Every row comes from one small tree of marks. The marks that hang from a mark follow it in brackets, in the order of their numbers. Every link used is in the known rows. Which tree was each row made from?
Known rows
J178[J129[J28 J449] J762[J21[J109]]]: -0.32 -5.72 3.47 2.85 -1.16 2.25 -0.38 -0.75 1.03 1.95 -0.49 0.25 -1.62
 -0.82 -0.02 0.70 5.67 -2.46 -2.26 -0.03 1.65
J109[J21[J28[J129]]]: 0.79 0.55 2.73 -2.65 1.14 -0.85 -1.21 3.24 0.08 -0.88 1.11 1.24 1.79
 1.62 -0.52 2.07 1.24 4.20 -0.69 -0.16 -0.12
J140[J28[J21[J109]]]: -1.25 0.05 -1.54 -1.13 -0.15 -3.21 2.21 1.01 -0.84 -0.81 -0.65 -0.61
 -2.60 -0.77 1.06 0.26 -0.38 4.02 2.04 1.46 2.19
J140[J28[J21[J109] J129[J449] J676]]: -2.33 3.72 -0.38 0.33 -0.92 -0.73 -0.15 -1.89 -2.85 1.22 0.61 -1.03
 -0.60 1.49 0.29 -1.98 -3.76 -1.39 1.54 0.20 1.66
J129[J676]: 1.38 -1.39 -1.31 -0.27 2.81 1.58 1.49 0.88 1.93 0.17 -0.79 0.12 1.42
 -1.53 0.06 0.42 -0.13 -0.12 0.09 0.41 -0.36
J129[J449]: 0.58 -2.13 3.00 -2.55 4.73 -0.38 1.62 -1.17 4.88 -1.03 -1.08 1.19 1.91
 -0.07 -0.24 1.09 -0.36 -0.99 2.15 1.33 1.20
J416[J109]: 0.38 -2.64 -1.94 0.19 0.42 -4.18 0.56 1.05 3.58 -5.10 -0.95 1.18 -0.87
 -1.21 1.79 2.90 1.05 0.67 1.02 1.62 -0.05
J416[J109[J21[J28[J129]]]]: 0.44 -0.40 0.44 -1.10 -1.48 -3.05 -2.90 3.28 0.12 -3.14 0.95 1.38 1.14
 1.97 -0.20 2.19 2.29 2.94 -0.05 -0.39 -0.52
J109[J21]: 2.12 -2.24 0.82 -1.10 4.94 0.04 0.90 0.87 3.44 -2.02 0.40 1.87 1.46
 -0.51 -0.66 3.41 0.23 2.72 0.36 2.68 -1.09
J178[J129[J28[J21]]]: 0.81 -2.23 -1.90 0.20 1.13 -2.05 -0.56 -2.33 1.26 0.87 0.51 0.79 0.79
 -3.03 1.55 0.51 1.27 -1.70 -1.40 0.17 0.12
J21[J28[J129[J449 J676]] J109]: -0.97 0.32 1.61 -2.35 -3.88 3.73 -0.57 1.94 -0.11 3.62 -0.57 -0.55 2.38
 1.96 -1.69 -1.67 2.13 0.37 0.58 -3.64 1.14
J762[J21[J28 J109]]: 0.14 -2.14 2.41 -2.60 -2.08 0.31 0.79 2.83 -0.45 -1.16 -1.05 -1.72 -1.60
 -0.68 -0.72 0.34 2.52 6.49 0.28 -1.08 0.57
J178[J129[J28 J449 J676] J762]: 0.65 -4.02 1.42 2.82 1.45 2.54 0.07 -1.05 1.66 4.04 -1.68 0.83 1.99
 -0.71 -0.12 -1.52 4.47 -6.37 -2.19 0.34 1.11
J416[J109[J21[J28[J676]]]]: 1.54 0.48 -1.78 -0.89 -0.70 -1.48 -1.80 -0.05 0.65 -2.02 -1.00 -1.32
 0.17 1.31 -1.13 -0.62 -0.19 3.22 0.02 0.79 -1.78
J28[J21 J129[J449] J676]: -0.54 3.60 0.38 1.21 2.37 -0.19 -1.22 -4.18 -1.11 -1.07 1.58 0.29 1.05
 0.39 -0.53 -0.99 -5.80 -5.70 1.29 0.76 -1.49
J762[J21]: 0.65 -3.26 2.36 -0.79 4.60 0.26 0.50 1.10 0.50 -2.83 0.12 0.22 0.12
 -2.26 0.63 2.65 -0.27 1.38 0.53 1.75 -0.53
J28[J129 J676]: 1.23 2.58 -0.95 1.42 0.73 -0.62 0.79 -0.05 0.11 -2.26 0.87 0.79 -0.70
 0.43 1.62 1.39 -3.05 -1.50 -2.08 0.91 -1.35
J28[J21]: 0.24 0.23 -1.53 -0.35 3.80 -2.85 0.40 -0.83 1.09 -3.06 0.28 0.53 -1.07
 -1.93 0.57 0.91 -2.12 0.29 2.30 2.11 -1.63
J416[J109[J21[J28[J129[J449] J676]]]]: -0.43 1.48 1.35 -0.84 -0.62 0.08 -3.67 -0.80 -0.19 -0.48 0.21 0.01 3.05
 3.04 -1.37 -0.88 -0.66 -1.02 0.33 -0.29 -0.27
J129[J28 J449 J676]: 0.14 -3.35 -0.14 -4.47 3.34 2.64 -0.57 -0.74 3.70 5.12 -3.06 -0.52 6.36
 -0.77 -1.74 -2.09 2.14 -5.21 1.84 0.18 1.62
J178[J129]: 1.61 -2.54 0.24 2.54 1.65 -0.55 2.17 -0.19 2.30 -2.25 0.68 2.05 -1.03
 -2.31 2.38 3.09 1.04 1.61 -2.87 0.38 0.76

Which tree is each row?
0.47 1.19 0.44 -1.64 -0.72 1.18 -0.34 3.46 -1.58 1.41 -0.07 -0.35 1.53
 0.47 -0.17 -0.82 1.11 1.22 -0.40 -2.20 0.23 -> J21[J28[J129[J676]]]
-0.86 2.80 -3.35 0.07 -0.83 -1.84 2.19 -1.25 -2.42 -0.10 -0.91 -2.22
 -3.53 -0.09 0.97 -2.08 -2.94 2.69 1.27 1.62 1.04 -> J140[J28[J21[J109] J676]]
-0.22 0.38 3.74 -2.56 2.22 4.44 -2.46 1.27 -0.41 4.17 0.58 0.19 5.72
 1.93 -3.12 -1.22 0.55 -0.17 0.69 -1.65 0.69 -> J109[J21[J28[J129[J449 J676]]]]
-2.09 3.65 1.11 -0.95 3.20 -1.45 -0.75 -2.42 -3.05 1.04 0.87 -0.94 0.62
 1.41 0.88 -2.59 -5.28 -3.91 2.00 1.59 2.20 -> J140[J28[J21 J129[J449] J676]]
-3.14 1.34 -0.40 -0.42 -0.81 1.92 -0.28 0.25 -3.71 3.72 0.41 -0.28 1.46
 0.65 -0.30 -1.70 -1.52 -1.89 1.94 -1.27 2.28 -> J140[J28[J21[J109] J129[J449 J676]]]
0.62 0.19 -3.74 5.61 -3.81 -1.12 0.49 -3.01 -1.41 0.54 -0.10 -0.47 -5.66
 -0.63 0.93 -1.34 1.48 -2.83 -3.26 0.88 -2.28 -> J178[J129[J28[J21[J109] J676]] J762]
-1.22 3.53 -1.31 1.98 -1.85 0.97 -0.58 -3.49 -1.02 -0.53 1.40 -0.03
 -0.25 0.78 -1.14 -1.02 -4.35 -3.15 1.05 -0.52 -1.80 -> J28[J21[J109] J129[J449] J676]
0.51 1.51 -5.12 -0.83 -2.67 -0.99 0.05 -2.49 0.49 1.26 -1.17 -1.49 -0.78
 -1.16 -0.44 -1.77 -0.87 -1.43 0.72 0.75 -2.00 -> J129[J28[J21[J109] J676]]
1.07 1.69 -1.53 -1.74 -3.71 0.03 1.96 0.62 1.06 -0.34 -1.72 -2.02 -2.43
 0.54 -0.69 -1.17 0.80 4.83 -0.67 -1.04 -0.52 -> J21[J28[J676] J109]
-0.18 -4.45 4.59 5.79 3.49 5.03 -0.41 -1.26 -1.57 1.63 0.79 0.22 -0.84
 -1.57 -0.02 -0.29 1.61 -3.99 -2.37 0.92 0.39 -> J178[J129[J449 J676] J762[J21]]
-1.86 1.32 -1.11 1.59 -1.16 3.12 -1.08 -1.65 -1.37 1.91 1.40 0.35 1.93
 0.25 -1.62 -0.81 -1.75 -3.32 1.38 -1.50 -1.53 -> J28[J21[J109] J129[J449 J676]]
-1.89 1.71 -1.09 0.12 -1.58 -3.46 1.11 2.16 -3.07 -1.08 1.15 0.59 -2.53
 0.46 1.71 1.07 -0.18 2.05 1.02 0.01 1.67 -> J140[J28[J21[J109] J129]]
0.48 2.46 -4.02 2.03 -1.55 -0.45 1.16 -2.74 -0.28 -2.04 -0.03 -1.04
 -3.19 -1.03 -0.36 -0.51 -3.64 1.13 0.43 0.86 -3.16 -> J28[J21[J109] J676]
1.92 -3.58 0.13 2.73 1.07 -2.72 1.10 0.66 2.27 -0.30 -0.64 1.68 -2.24
 -1.19 2.13 1.75 4.76 -2.26 -3.56 1.60 0.89 -> J178[J129[J28] J762]
-0.83 2.10 -3.54 2.84 -2.84 1.53 0.07 0.63 -2.71 0.29 1.81 0.40 -0.68
 -0.48 -0.66 0.26 -1.52 -1.12 0.33 -1.86 -2.56 -> J28[J21[J109] J129[J676]]
-0.72 3.13 1.93 -2.08 -4.34 1.44 0.06 -0.52 0.12 0.99 -0.68 -1.31 0.15
 2.52 -0.95 -1.70 -0.47 1.04 -0.26 -2.44 0.84 -> J21[J28[J129[J449] J676] J109]
0.13 1.17 0.63 -2.06 -5.03 -1.47 1.06 3.55 0.32 -1.21 -0.06 0.07 -1.71
 1.55 0.70 1.44 2.57 5.00 -0.92 -2.08 0.63 -> J21[J28[J129] J109]
-0.38 -0.57 2.93 -1.49 -3.60 0.66 -0.57 3.65 -2.35 -1.06 1.00 -0.73
 -1.56 0.58 -0.04 1.48 2.41 4.89 -0.65 -2.42 0.51 -> J762[J21[J28[J129] J109]]
